Each row was made from one small tree. The marks that hang from a mark follow it in brackets, in alphabetical order. Every link used is in the known rows. Write each row's tree.
Known rows
bezus{rekub{vokuf}}: [.02 -.03 -.03 -.12 .30 -.02 .02 -.03 -.11 .09 -.06 -.07 -.18 .04 .09 -.06 -.15 -.15 .04 -.06 -.16 -.04 .27 .22 .16 -.17 -.04 -.21 -.10 .00]
kuruf{rekub{bezus divo} riduke}: [-.07 -.36 -.22 -.01 -.18 -.14 .11 .26 -.01 -.14 .16 -.21 .25 .09 -.03 -.19 -.20 -.24 .09 .16 -.30 -.08 .13 -.14 .41 .04 -.16 .14 -.25 .03]
golo{rekub}: [.05 -.18 -.02 -.11 .17 -.10 -.03 -.03 -.04 .01 -.02 .12 -.07 .06 .06 -.02 -.27 .00 -.15 .21 .11 -.05 .12 .12 -.11 -.19 -.01 -.20 .13 .00]
riduke{divo{kuruf runitog}}: [.02 .01 .10 -.37 .03 -.19 .11 .20 -.22 .07 -.02 -.09 .03 .02 .09 .09 -.30 .06 -.19 -.10 .18 -.19 .04 .08 -.03 .01 -.02 -.21 .11 .16]
vokuf{divo{kuruf zemu}}: [.16 .06 -.04 -.01 -.07 .00 .03 .13 .05 .11 -.11 .00 -.09 .05 -.06 .01 -.14 .04 -.12 -.14 -.10 -.10 .09 .01 .11 -.03 -.08 -.30 .17 -.05]
riduke{divo{kuruf runitog zemu{rekub}}}: [-.06 .18 .09 -.28 .00 -.20 .11 .02 -.23 .23 -.16 -.09 -.02 .11 .01 .03 -.28 -.01 -.17 -.19 .20 -.13 .17 .06 -.05 -.04 -.03 -.37 .41 .04]
zemu{riduke{divo{kuruf runitog}}}: [.00 .05 .13 -.45 .12 -.28 -.01 .10 -.27 .05 -.02 .01 -.02 -.03 .11 .04 -.33 -.08 -.29 -.20 .23 -.26 -.01 .19 -.07 .03 -.05 -.30 .22 -.01]
kuruf{rekub{bezus riduke teto vokuf}}: [-.05 -.18 -.09 -.05 .04 -.12 .27 -.15 .08 -.14 -.04 -.03 .08 .10 .09 -.15 -.11 -.16 .14 .29 -.19 .11 .18 -.09 .26 -.20 -.09 .21 -.42 -.03]
golo{rekub{bezus riduke}}: [-.07 -.19 -.07 -.06 .13 -.34 .11 -.03 .07 .05 -.17 .26 -.09 .12 .03 .05 -.26 -.02 -.07 .27 .11 .09 .05 -.07 -.10 -.17 -.16 -.07 -.09 -.22]
vokuf{divo{runitog zemu{rekub}}}: [.04 .13 -.02 .00 -.02 -.14 .07 -.01 -.04 .18 -.36 -.13 -.10 .09 -.09 -.04 -.19 .06 -.08 -.35 .08 -.01 .22 .10 -.03 -.03 -.07 -.38 .44 -.20]
kuruf{rekub{divo golo} riduke}: [.18 -.49 -.13 .11 -.12 .03 -.08 .26 -.06 -.05 .10 .08 .22 .02 -.21 .00 -.05 -.08 .01 .20 -.28 -.05 .21 .02 .36 .04 .02 .03 -.33 .20]
kuruf{rekub{bezus} riduke{divo}}: [.13 -.21 -.14 -.03 -.27 -.32 .28 .21 -.16 -.08 .18 -.20 .26 .13 .08 -.25 -.15 -.09 .05 .31 -.05 -.01 .14 -.10 .34 .03 -.11 .08 -.06 -.04]
vokuf{divo{kuruf{riduke}}}: [.29 -.24 -.04 -.06 -.08 -.03 .00 .27 .08 -.03 .10 -.10 .07 -.11 -.01 .02 -.22 .05 -.17 -.01 -.16 -.20 -.04 -.01 .01 .08 -.09 -.18 -.09 .03]
divo{zemu}: [.03 -.03 -.07 .00 .01 -.14 .04 .00 -.12 .14 -.15 -.01 -.06 .20 -.11 -.04 -.09 -.11 -.11 .14 -.12 .06 .28 .17 .15 -.19 -.03 -.22 .28 -.14]
kuruf{riduke{divo{runitog zemu{rekub}}}}: [.15 -.03 -.02 -.09 -.20 -.28 .15 -.05 -.24 .16 -.14 -.19 .11 .17 -.03 -.18 -.22 -.09 -.10 -.04 .16 -.06 .30 .05 .05 -.02 .01 -.31 .48 -.11]
vokuf{divo{runitog zemu}}: [.13 .01 -.04 .04 -.12 -.11 .11 .07 -.05 .10 -.33 -.11 -.07 .13 -.06 -.10 -.15 .05 -.09 -.22 .08 -.02 .24 .07 .13 -.02 -.03 -.30 .32 -.14]
zemu{divo{kuruf{riduke} runitog} rekub}: [-.12 -.50 .12 -.28 .20 -.22 .04 .20 -.18 .13 .09 -.18 .20 -.04 -.09 .09 -.35 -.07 -.25 .23 .02 -.07 .06 .13 -.19 -.01 -.07 -.22 .00 .23]
vokuf{divo{zemu{rekub{bezus runitog}}}}: [-.16 .33 -.23 .19 -.05 -.23 .00 -.22 .21 .13 -.21 -.17 -.12 .20 -.01 -.08 -.03 -.14 .11 -.17 -.25 -.05 .06 -.22 .15 -.13 -.26 -.15 .35 -.45]
kuruf{rekub{golo teto} riduke}: [.24 -.54 -.07 .12 -.11 -.02 .01 .08 -.16 -.04 .11 .10 .21 .04 -.08 -.03 .02 -.05 -.04 .54 -.08 .03 .16 .00 .19 -.13 .13 .07 -.30 .20]
rekub{runitog teto vokuf}: [-.05 .04 -.12 -.06 .16 .07 -.06 -.42 .13 -.14 .08 -.21 -.01 .10 .18 -.12 -.06 -.29 .09 .13 -.31 -.19 .14 -.06 .13 -.34 .01 .06 -.04 -.01]
zemu{divo{kuruf runitog} rekub}: [-.28 -.25 .15 -.37 .36 -.20 .01 .16 -.20 .18 -.02 -.12 .05 -.01 -.09 .19 -.33 .01 -.25 .08 .06 -.03 .05 .21 -.23 -.08 -.09 -.26 .08 .21]
rekub{riduke teto}: [.05 -.15 -.05 -.13 .09 -.12 .05 -.07 -.08 .04 -.12 .08 -.09 .08 -.06 .16 -.12 -.03 -.10 .24 -.07 .09 .06 -.01 -.06 -.26 -.01 -.07 -.06 -.12]
golo{rekub{bezus teto vokuf}}: [-.16 -.05 -.07 -.14 .15 -.08 .08 -.43 .15 -.20 .01 .04 .05 .12 .30 -.30 -.26 -.24 .07 .18 .08 -.16 .11 -.03 -.03 -.26 -.01 .03 -.07 .00]
riduke{divo{zemu{rekub{runitog}}}}: [-.01 .36 -.15 .01 -.03 -.17 -.01 -.27 -.08 .20 -.07 -.16 -.09 .25 -.01 -.04 -.05 -.16 .03 -.03 -.14 -.06 .21 -.10 .13 -.21 -.09 -.25 .54 -.27]
golo{rekub{teto}}: [.01 -.18 -.05 -.12 .12 -.01 -.03 -.21 -.08 -.06 .01 .08 -.04 .08 .15 -.07 -.25 -.08 -.10 .29 .19 -.09 .06 -.01 -.15 -.28 .09 -.15 .11 .03]
rekub{bezus divo golo}: [-.24 -.03 -.16 -.05 .08 -.22 -.15 .05 .06 .03 -.12 .21 .06 .14 -.15 .11 -.10 -.13 .00 -.07 -.26 -.08 .07 .05 .16 -.02 -.12 .02 -.15 -.08]
kuruf{rekub{golo riduke{divo}}}: [.33 -.16 -.02 .04 -.04 -.19 .13 .18 -.19 .13 -.10 .29 .02 .09 -.19 .18 .03 .21 -.02 .24 .01 .22 .21 .04 .21 -.04 .01 -.05 -.22 .00]
bezus{rekub}: [-.02 -.09 -.05 -.11 .24 -.14 -.02 .16 -.27 .21 -.08 -.03 -.23 .05 .01 .12 -.15 -.05 -.06 .05 -.05 .03 .15 .14 .09 -.17 -.05 -.26 .01 -.06]
kuruf{rekub}: [.08 -.24 -.04 -.06 .06 -.09 .11 .24 -.16 .01 .04 -.11 .03 .05 -.05 .00 -.13 .02 -.07 .25 -.14 .08 .20 .17 .20 -.13 -.06 -.05 -.07 .06]
riduke{divo{kuruf{rekub} runitog zemu}}: [.10 -.10 .07 -.15 -.19 -.10 .28 .24 -.30 .10 -.03 -.14 .08 .12 .05 -.10 -.21 .02 -.09 .07 .21 -.05 .26 -.03 .31 -.01 .02 -.18 .12 .25]
kuruf{rekub{divo}}: [-.02 -.18 -.13 -.10 .00 .06 .01 .23 -.09 -.06 .07 -.16 .06 .06 -.09 -.03 -.18 -.08 .03 -.01 -.27 -.03 .20 .04 .32 -.06 -.07 -.02 -.12 .13]

Write each row's tree
[.21 -.04 -.13 .04 -.09 -.14 .16 .06 -.10 .07 .04 -.10 -.04 .13 -.02 .07 -.02 .03 .08 .25 -.14 .10 .15 -.24 .31 -.15 -.10 .02 -.09 -.11]
kuruf{rekub{riduke{divo} runitog}}
[.20 .05 -.09 -.03 -.19 -.22 .08 -.10 -.17 .16 -.03 -.12 .09 .19 -.07 -.16 -.14 -.13 -.06 .05 -.04 -.02 .27 .05 .08 -.07 -.01 -.30 .48 -.20]
kuruf{riduke{divo{zemu{rekub}}}}
[.10 -.16 -.09 .13 .17 -.20 -.14 -.04 .07 .19 -.17 .29 -.14 .09 -.22 .36 .08 .01 -.08 .29 -.28 .11 .08 -.05 .07 -.22 -.07 -.02 -.20 -.18]
rekub{golo riduke runitog}
[.15 -.14 -.17 .11 -.40 -.29 .34 .11 -.17 .00 .08 -.17 .24 .25 .04 -.36 -.09 -.17 .08 .33 -.03 .05 .28 -.14 .49 .00 -.08 .02 .11 -.10]
kuruf{rekub{bezus} riduke{divo{zemu}}}
[-.13 -.33 -.01 -.12 .25 -.10 -.07 .11 -.14 .02 .29 -.09 .03 .00 -.02 .04 -.12 -.25 -.13 .40 -.22 -.07 .00 .00 .22 -.15 -.15 -.07 -.13 .11]
zemu{divo{kuruf{rekub{runitog}}} riduke}
[-.04 -.05 -.13 -.15 .20 .16 -.03 -.22 -.03 .01 -.11 -.01 -.20 .05 .06 .01 -.16 -.26 .17 -.21 -.20 -.06 .20 -.14 .21 -.19 -.01 -.11 -.32 .03]
bezus{rekub{divo riduke teto vokuf}}
[-.02 -.12 -.06 .02 .05 -.07 -.04 .02 -.09 .06 .10 -.02 -.08 .07 -.01 -.05 -.08 -.31 -.10 .25 -.21 -.12 .11 -.07 .36 -.18 -.12 -.14 .06 -.04]
divo{kuruf{rekub{runitog}} zemu{riduke}}
[.18 .00 -.11 .00 .02 -.16 .03 -.20 .02 .07 -.01 .12 -.14 .14 .10 .06 -.15 .00 -.01 .21 .10 -.03 .08 -.29 -.01 -.22 -.06 -.13 .11 -.18]
golo{rekub{riduke{divo} runitog}}
[-.25 .02 -.13 -.07 .19 -.30 -.14 -.02 .11 .17 -.28 .33 -.05 .10 -.28 .31 -.11 -.05 .00 -.15 -.26 .07 .04 -.02 -.02 -.04 -.20 -.06 -.19 -.24]
zemu{rekub{bezus divo golo riduke}}
[.08 -.29 -.04 .04 .05 .00 -.01 .04 -.17 .01 .00 .16 .07 .06 -.09 .08 .02 .03 -.03 .38 -.03 .07 .15 .08 .15 -.19 .12 .03 -.22 .17]
kuruf{rekub{golo teto}}
[.01 .16 -.12 -.05 .06 -.14 .11 -.10 .26 -.13 -.12 -.11 .02 .06 .11 -.21 -.15 -.05 .09 -.25 -.25 -.11 .12 .11 .13 -.01 -.18 -.04 -.05 -.22]
rekub{bezus vokuf{divo}}
[-.01 -.07 -.10 -.02 .18 .13 -.08 -.54 .18 -.18 .11 -.07 -.04 .09 .30 -.21 -.17 -.27 .08 .22 -.06 -.23 .13 -.16 .02 -.37 .07 .00 -.01 .05]
golo{rekub{runitog teto vokuf}}
[-.03 -.03 -.11 .11 .28 .09 -.18 -.37 -.01 .09 -.03 .10 -.19 .08 .12 .05 .09 -.25 .16 .13 -.20 -.13 .17 -.09 .22 -.31 .08 -.04 -.26 .05]
bezus{rekub{golo runitog teto vokuf}}
[-.15 -.28 .07 -.22 .31 -.32 .09 .06 -.19 .24 -.23 -.02 -.03 .08 -.21 .21 -.24 .05 -.18 .14 .04 .23 .17 .18 -.21 -.13 -.11 -.23 .06 -.06]
zemu{divo{runitog} rekub{riduke}}
[.13 .05 -.07 -.16 .05 -.13 .11 -.05 -.33 .20 -.11 .04 -.24 .12 .09 .12 -.10 -.02 .05 .04 .17 .09 .09 -.17 .07 -.20 .03 -.22 -.01 -.11]
bezus{rekub{riduke{divo} teto}}
[.12 -.15 -.14 .05 -.07 .14 .16 -.05 .08 -.04 -.12 -.02 .02 .16 -.15 -.18 -.09 -.19 .14 -.03 -.37 .10 .46 -.02 .50 -.11 -.07 -.04 -.21 .04]
kuruf{rekub{divo{zemu} riduke vokuf}}
[-.20 -.11 .05 -.37 .23 -.10 -.06 .17 -.02 .14 -.19 .00 -.08 -.07 -.15 .33 -.38 -.01 -.17 -.32 -.07 -.11 .01 -.04 -.15 -.01 -.15 -.23 -.12 .09]
zemu{rekub{divo{kuruf runitog} riduke}}
[.08 -.39 .05 -.09 -.12 -.15 .10 .20 -.14 .11 -.06 -.09 .10 .06 -.04 -.05 -.26 -.16 -.23 .20 .03 -.12 .19 .03 .12 -.03 -.01 -.20 .07 .14]
divo{kuruf{riduke} runitog zemu}
[-.23 -.11 -.19 -.09 -.04 -.12 .09 .21 -.02 -.09 .04 -.16 .11 .12 -.02 -.09 -.19 -.16 .09 .00 -.27 -.05 .13 -.06 .37 -.02 -.19 .10 -.19 .02]
kuruf{rekub{bezus divo}}
[.17 -.04 .01 -.15 .11 .25 -.01 -.28 .25 -.21 .08 .04 -.01 -.10 .30 -.18 -.30 -.02 -.02 -.11 .12 -.31 .00 -.10 -.13 -.12 .05 -.18 -.12 .19]
golo{rekub{teto vokuf{divo{kuruf}}}}
[-.11 .04 -.04 -.25 -.10 -.40 .26 -.10 -.16 .03 -.22 -.03 .02 .18 .12 .01 -.20 -.04 .00 .04 .26 .02 .03 -.19 -.01 -.11 -.05 .01 .03 -.17]
rekub{bezus riduke{divo{runitog}} teto}
[.29 -.05 -.07 .03 .01 .12 .15 .06 .13 -.16 .01 -.18 .05 -.02 .05 -.23 -.10 .07 .09 -.13 -.24 -.03 .25 .15 .29 -.01 -.06 -.06 -.17 .04]
kuruf{rekub{vokuf{divo}}}
[-.12 .03 -.09 -.11 .22 -.06 -.27 -.02 .01 .13 -.13 .19 -.02 .04 -.25 .23 -.13 -.02 -.07 -.21 -.25 -.08 .11 .18 -.05 -.07 -.05 -.21 .03 -.03]
zemu{rekub{divo golo}}
[-.07 -.14 .08 -.17 .04 -.14 .08 .15 -.15 .16 -.17 -.04 -.03 .09 -.04 .05 -.24 -.08 -.22 .04 .08 -.09 .18 .12 .07 -.10 -.03 -.25 .14 .12]
divo{kuruf runitog zemu}
[.04 -.62 -.06 .04 .01 -.02 .06 .24 -.08 -.01 .40 -.27 .22 .02 -.04 .00 -.11 -.17 -.06 .65 -.30 -.04 .07 -.19 .31 -.11 -.11 .07 -.31 .31]
zemu{divo{kuruf{rekub{runitog} riduke}}}
[.08 .03 .06 -.14 .01 -.14 -.02 .10 -.06 .09 -.24 .04 -.12 -.01 -.01 -.05 -.24 -.09 -.24 -.32 .13 -.20 .06 .11 .04 .04 -.09 -.42 .28 -.14]
vokuf{divo{kuruf runitog zemu{riduke}}}
[-.03 -.61 .10 -.23 .09 -.19 .08 .29 -.19 .05 .14 -.16 .22 -.01 -.05 .03 -.30 -.08 -.26 .35 .03 -.08 .08 .11 -.03 .00 -.04 -.14 -.12 .30]
zemu{divo{kuruf{riduke} runitog}}
[-.20 -.11 -.10 -.11 .08 -.19 .04 -.23 -.01 -.08 -.01 .09 .01 .14 .22 -.13 -.27 -.16 -.03 .30 .20 -.10 -.01 -.11 -.11 -.25 -.02 -.01 .04 -.07]
golo{rekub{bezus teto}}
[.10 -.09 -.03 -.16 .16 -.01 .07 -.27 .07 -.06 -.10 .04 -.05 .06 .02 -.02 -.12 -.12 -.02 .12 -.19 .04 .18 .08 .01 -.26 .01 -.02 -.18 -.06]
rekub{riduke teto vokuf}
[.06 -.44 .09 -.22 .02 -.17 .05 .29 -.13 .03 .05 -.12 .12 -.07 .01 .07 -.32 -.06 -.26 .16 .02 -.19 .04 .08 -.02 .00 -.03 -.13 -.11 .20]
divo{kuruf{riduke} runitog}
[.07 -.22 -.03 .02 .22 -.11 -.07 -.02 -.23 .28 -.24 .37 -.26 .06 -.11 .33 .03 .01 -.02 .22 .05 .16 .10 -.04 .02 -.24 .06 -.17 -.30 -.05]
bezus{rekub{golo riduke teto}}
[.07 .13 .03 -.17 .19 -.04 .05 -.12 .13 -.03 -.25 -.20 -.02 -.06 .05 -.11 -.26 .06 -.02 -.49 -.06 -.14 .19 .23 -.11 -.01 -.08 -.25 .13 -.08]
zemu{rekub{vokuf{divo{runitog}}}}
[.11 -.01 -.03 -.11 -.23 .05 .21 .02 -.25 .03 .12 -.10 .09 .15 .10 -.13 -.11 -.09 -.01 .23 .10 -.06 .17 -.16 .30 -.14 .08 -.10 .10 .22]
riduke{divo{kuruf{rekub{teto}} zemu}}
[.03 -.23 -.11 .03 .04 .05 -.10 .21 -.08 .00 -.01 .14 .08 .05 -.22 .10 -.05 .00 .01 .06 -.24 -.01 .21 .10 .31 -.03 .00 -.01 -.27 .17]
kuruf{rekub{divo golo}}
[.18 -.06 .05 -.12 .17 -.18 -.01 .21 -.26 .36 -.13 .41 -.24 .00 -.10 .40 -.06 .14 -.09 .03 .11 .05 .04 -.05 .04 -.03 -.01 -.29 -.27 .04]
bezus{rekub{golo riduke{divo{kuruf}}}}
[-.36 -.04 -.11 -.23 .04 -.26 .03 .12 -.04 -.03 -.17 -.16 .07 .12 .01 -.03 -.31 -.18 -.02 -.23 -.08 -.15 .08 .00 .14 .00 -.16 -.01 -.01 -.05]
rekub{bezus divo{runitog}}
[-.19 -.07 -.09 -.04 .09 -.28 -.05 -.11 -.03 .03 -.12 .23 .05 .16 -.02 .10 -.03 -.10 -.03 .25 -.04 -.01 .00 .04 .01 -.19 -.02 .06 -.12 -.09]
rekub{bezus golo teto}
[-.08 .03 -.11 -.16 .24 .12 -.08 -.04 -.05 .02 -.03 -.12 -.14 .04 .06 -.08 -.20 -.24 .12 -.33 -.28 -.16 .27 .09 .28 -.09 -.06 -.19 -.16 .06]
bezus{rekub{divo vokuf}}
[-.33 .11 -.10 -.21 .16 -.28 .01 -.20 -.04 .03 -.08 -.08 .00 .11 .07 .02 -.20 -.16 -.02 .08 -.07 -.04 -.03 .03 -.14 -.23 -.12 -.05 .15 -.19]
zemu{rekub{bezus teto}}
[-.07 -.14 -.21 -.01 .05 .11 -.15 -.34 .14 -.07 .00 .07 -.13 .10 .08 .06 -.20 -.22 .07 .13 -.06 -.14 .00 -.47 .02 -.29 -.03 -.02 -.10 -.05]
golo{rekub{divo riduke runitog teto}}
[-.03 .19 -.01 -.16 .26 -.14 -.09 -.37 .00 .06 -.17 .05 -.10 .10 -.05 -.21 -.16 -.33 -.10 -.19 -.22 -.07 .32 .39 .03 -.19 -.09 -.36 .38 -.30]
divo{zemu{rekub{vokuf} riduke}}
[-.09 -.03 -.18 .07 .12 .00 -.30 -.06 .09 .05 -.03 .11 -.04 .11 -.17 .19 .00 -.16 .02 -.03 -.38 -.17 .08 -.08 .21 -.14 -.06 -.01 -.10 -.04]
rekub{divo golo runitog}
[-.27 .02 -.26 -.01 .04 -.24 -.04 -.05 .19 .02 -.09 -.05 -.08 .16 -.08 .14 -.12 -.26 .10 -.03 -.41 -.05 -.01 -.33 .23 -.14 -.28 .11 -.17 -.27]
rekub{bezus divo riduke runitog}
[-.09 -.19 .00 -.17 .32 -.27 .03 .02 -.11 .23 -.11 .05 -.05 .09 -.25 .23 -.16 .04 -.14 .22 -.15 .27 .15 .18 -.18 -.18 -.14 -.23 .05 -.14]
zemu{divo rekub{riduke}}
[-.37 .09 -.05 -.12 .01 -.31 .13 -.24 -.13 .12 -.31 -.12 .01 .23 .06 -.10 -.21 -.24 -.02 .02 .14 -.02 .15 -.02 -.03 -.22 -.06 -.12 .33 -.16]
divo{runitog zemu{rekub{bezus teto}}}
[-.16 -.28 .07 -.28 .29 -.32 -.04 .05 -.29 .07 -.08 -.03 .03 .07 -.08 -.03 -.25 -.18 -.25 .10 .10 .00 .14 .35 -.06 -.10 -.07 -.25 .20 -.07]
zemu{divo{runitog} riduke}
[.24 .02 -.04 .10 .22 .05 -.09 -.03 .04 .12 -.20 .18 -.19 -.02 -.01 .02 .01 .07 .09 -.28 -.12 -.05 .22 .17 .16 -.02 .01 -.26 -.21 -.04]
bezus{rekub{golo vokuf{divo}}}
